What can hang from each mark
G: H J
V: J
P: E Q
J: G V
H: G L U
E: P
L: H Q
Q: L P

Each row was made from one small tree. Brackets hold a mark, then the marks that hang from it, in alphabetical order. Every link used is in the known rows. Write each row's tree.
(in the rows, 128 means zero)
Known rows
{V {J {G {H U}}}}: [138  89 128 101 164 162 189 124  96 147 148 165  67 113 160 173 129 152
 182 110 110 134 216 177]
{J G V}: [102 144  96 140 155 101 187 152 144 147 101 134 122 134 161 100 127  96
 152 129 170 119 156 162]
{P E {Q L}}: [186 124 139 168 109 129 133 137 121 136 146 126 135 167 109 112 161 105
 122 100 147 144  92  80]
{E {P {Q {L {H G}}}}}: [145 126 148 159 102  80  71 162 122 132 145 147 142  87  28  97 146  28
 105 165 114 113  91 135]
{J V}: [ 96 138  83 148 144 108 197 150 141 132  86 133 109 145 181  76 102 147
 115 104 186 148 141 126]
{E {P {Q {L {H U}}}}}: [156 110 165 146 138 110  69 147  90 134 171 120 153  62  81 110 140  72
 114 130 101 102  85 148]
{L {Q {P E}}}: [142 161 120  86 100 114 134 139 150 125  93  90 167 166 139 140 110 124
 106 133 157 150  58 105]
{P {Q L}}: [169  96 129 187 122 112 161 151 124 144 151 120 132 142 101  92 141 126
 128 113 151 154 129  89]
{V {J {G {H L U}}}}: [143  96 141 122 159 163 140  83  86 135 180 155  68 118 161 196 160 150
 185 116  76 114 207 165]
{E P}: [ 78 108 121 170 131 107 191 170 127 128  86 122 107 139 158  80  93 136
 111 127 160 172 114 136]
{P E {Q {L {H U}}}}: [187 143 162 123 129 156  72  98 102 125 197 128 169 110  86 134 155  92
 110  84 119  92  77 121]
{J {G H} V}: [116 130  78 117 149 111 175 143 125 143 114 141 102 130 149 111 147 108
 170 152 158 135 197 174]
{Q {L {H U}} {P E}}: [127 182 133  72 119 155  38 108 115 149 183  97 183  80 117 154  99 127
 122 120 125  78  91 150]
{L Q}: [122 119 125 144 130 116 198 150 162 123 101 113 152 170 133 109 116 152
  91 103 175 151  84  99]
{H {G J} L U}: [112 122 161 175 115 168 125  79 129  97  97 160 107 121 147 146 137 157
 121 117  77 127 141 105]
{Q {L H} {P E}}: [111 178 119  82 115 128  59 124 133 149 178  91 174 133 110 132  96 124
 125 138 151 102  95 135]
{H {L Q}}: [125 128 132 167 122 114 152 110 153 115 134 102 154 169 130 130 149 150
  91 106 140 135  75  86]
{V J}: [ 97  86 115 147 159 136 228 147 140 135 115 156  65 182 182 117  81 191
 131  76 171 165 164 112]
{P {Q {L {H {G J}}}}}: [148 100 168 152 115 120  95 134 145 113 145 153 130 147  47 110 146  93
 126 142 110 118 132 103]
{Q L P}: [113 130 102 137 115 113 124 160 139 164 139  92 148 111 134 113  84 162
 137 147 154 142 145 118]
{V {J {G H}}}: [118  81 112 113 161 138 208 139 119 144 141 158  55 164 148 150 128 148
 183 128 145 156 219 165]
{E {P Q}}: [142  82 136 188 120  84 190 168 111 114  87 124 102 142 126  73 126  96
 119 134 141 189 108 119]
{Q L}: [110 119 116 171 131 133 161 150 141 156 145 119 138 138 131  98 109 172
 115 108 169 136 135 104]
{J {G {H U}} V}: [136 132  92 108 153 137 153 124 104 144 122 139 112  78 155 132 148 113
 169 136 125 114 193 188]

Write each row's tree
[140 183 146  43 125 144  74 104 129 115 142  91 200 114 118 161 102 108
  89 118 130  97  41 144]
{L {H U} {Q {P E}}}
[120 196 119  83  91 128  39 113 143 144 157 133 177 111  68 144 105  78
 108 159 143  91  93 140]
{Q {L {H G}} {P E}}
[ 95 132 111 145 125 119 177 152 159 109  43 172  83 153 157  98 113 133
 127 137 144 141 155 112]
{H {G {J V}}}
[ 99  93  93 119 143 133 179 148 132 115  77 136  65 175 184  94 131 185
 159 141 138 166 202 128]
{G H {J V}}
[147 142 135 119 113 121  94  97 124 122 128  79 178  95 139 165 123 139
 109 132  99 120  82 116]
{H {L {Q P}} U}
[117 114 108 154 126 137 146  86 115 134 167 121 113 146 132 141 171 130
 169 147 121 143 185 156]
{J {G {H L}}}
[149  89 161 127 127 164 109  92 118  95 128 110 123 146 144 172 174 190
 133 125  64 138 132 105]
{G {H {L Q} U} J}
[103 137 150  77 106 109  98 141 173 101  91 117 163 147  75 141  92 110
 107 175 119 125  94 130]
{L {H {G J}} {Q P}}
[155  94 142 110 145 118 137 119 126 131 167 135  93 173 120 196 181 124
 168 135  94 124 156 136]
{V {J {G {H {L Q}}}}}
[124 109 118 126 144 156 110  92 100 107 116 136  77 122 195 140 160 184
 160 130  78 131 190 126]
{G {H L U} {J V}}
[ 93 152 134 102 148 148 112 110 141 101  90 174 116  94 136 116 109 116
 109 124 117  90 138 154]
{L {H {G {J V}} U}}
[ 98 156 122 141 122 134 103 124 152 141 166 153 159 107  64 110 108 113
  92 126 159  93 120 134]
{Q {L {H G}}}
[115 140 133 157 125 143 102  94 128 101  80 170  98 103 164 140 149 129
 126 126  81 108 141 112]
{H {G {J V}} L U}
[165 129 115  94 109 132  78  91 109 121 146  84 158  91 130 176 146 152
 125 155  85 136 124 130]
{G {H {L {Q P}} U}}
[161  89 142 189 117  83 133 188 107 142 126 116 122 117  97  85 145  88
 128 147 124 156 105 107]
{E {P {Q L}}}
[140 104 150 158 132  81  90 166 112 134 169 112 142 111  69  83 136  69
 117 144 125 123  92 134]
{E {P {Q {L H}}}}
[117 101 108 112 151 159 158 132 115 115  84 143  74 123 191 120 124 189
 155 126 110 149 200 142]
{G {H U} {J V}}
[111 139 129 133 134 145 154 136 138 110  46 179  93 102 164 119 117 132
 123 121 117 119 153 127]
{H {G {J V}} U}
[130 162 111 114 101 129  98 144 129 160 137  95 155 136 138 132 105 144
 134 138 151 133 111 108]
{Q L {P E}}
[106 135 167 127 132 169  76 119 141 124 146 158 146  91  88 144 116 137
 113 120 100  78 132 131]
{Q {L {H {G J} U}}}
[165 172 144  95 102 140  65  82 118 116 131  85 181 119 146 182 144 121
 106 120  96 112  45 105]
{H {L {Q {P E}}} U}
[121 175 128  52 117 113  93 119 154 116 138  84 188 164 107 140  99 107
  95 130 160 122  45 132]
{L H {Q {P E}}}
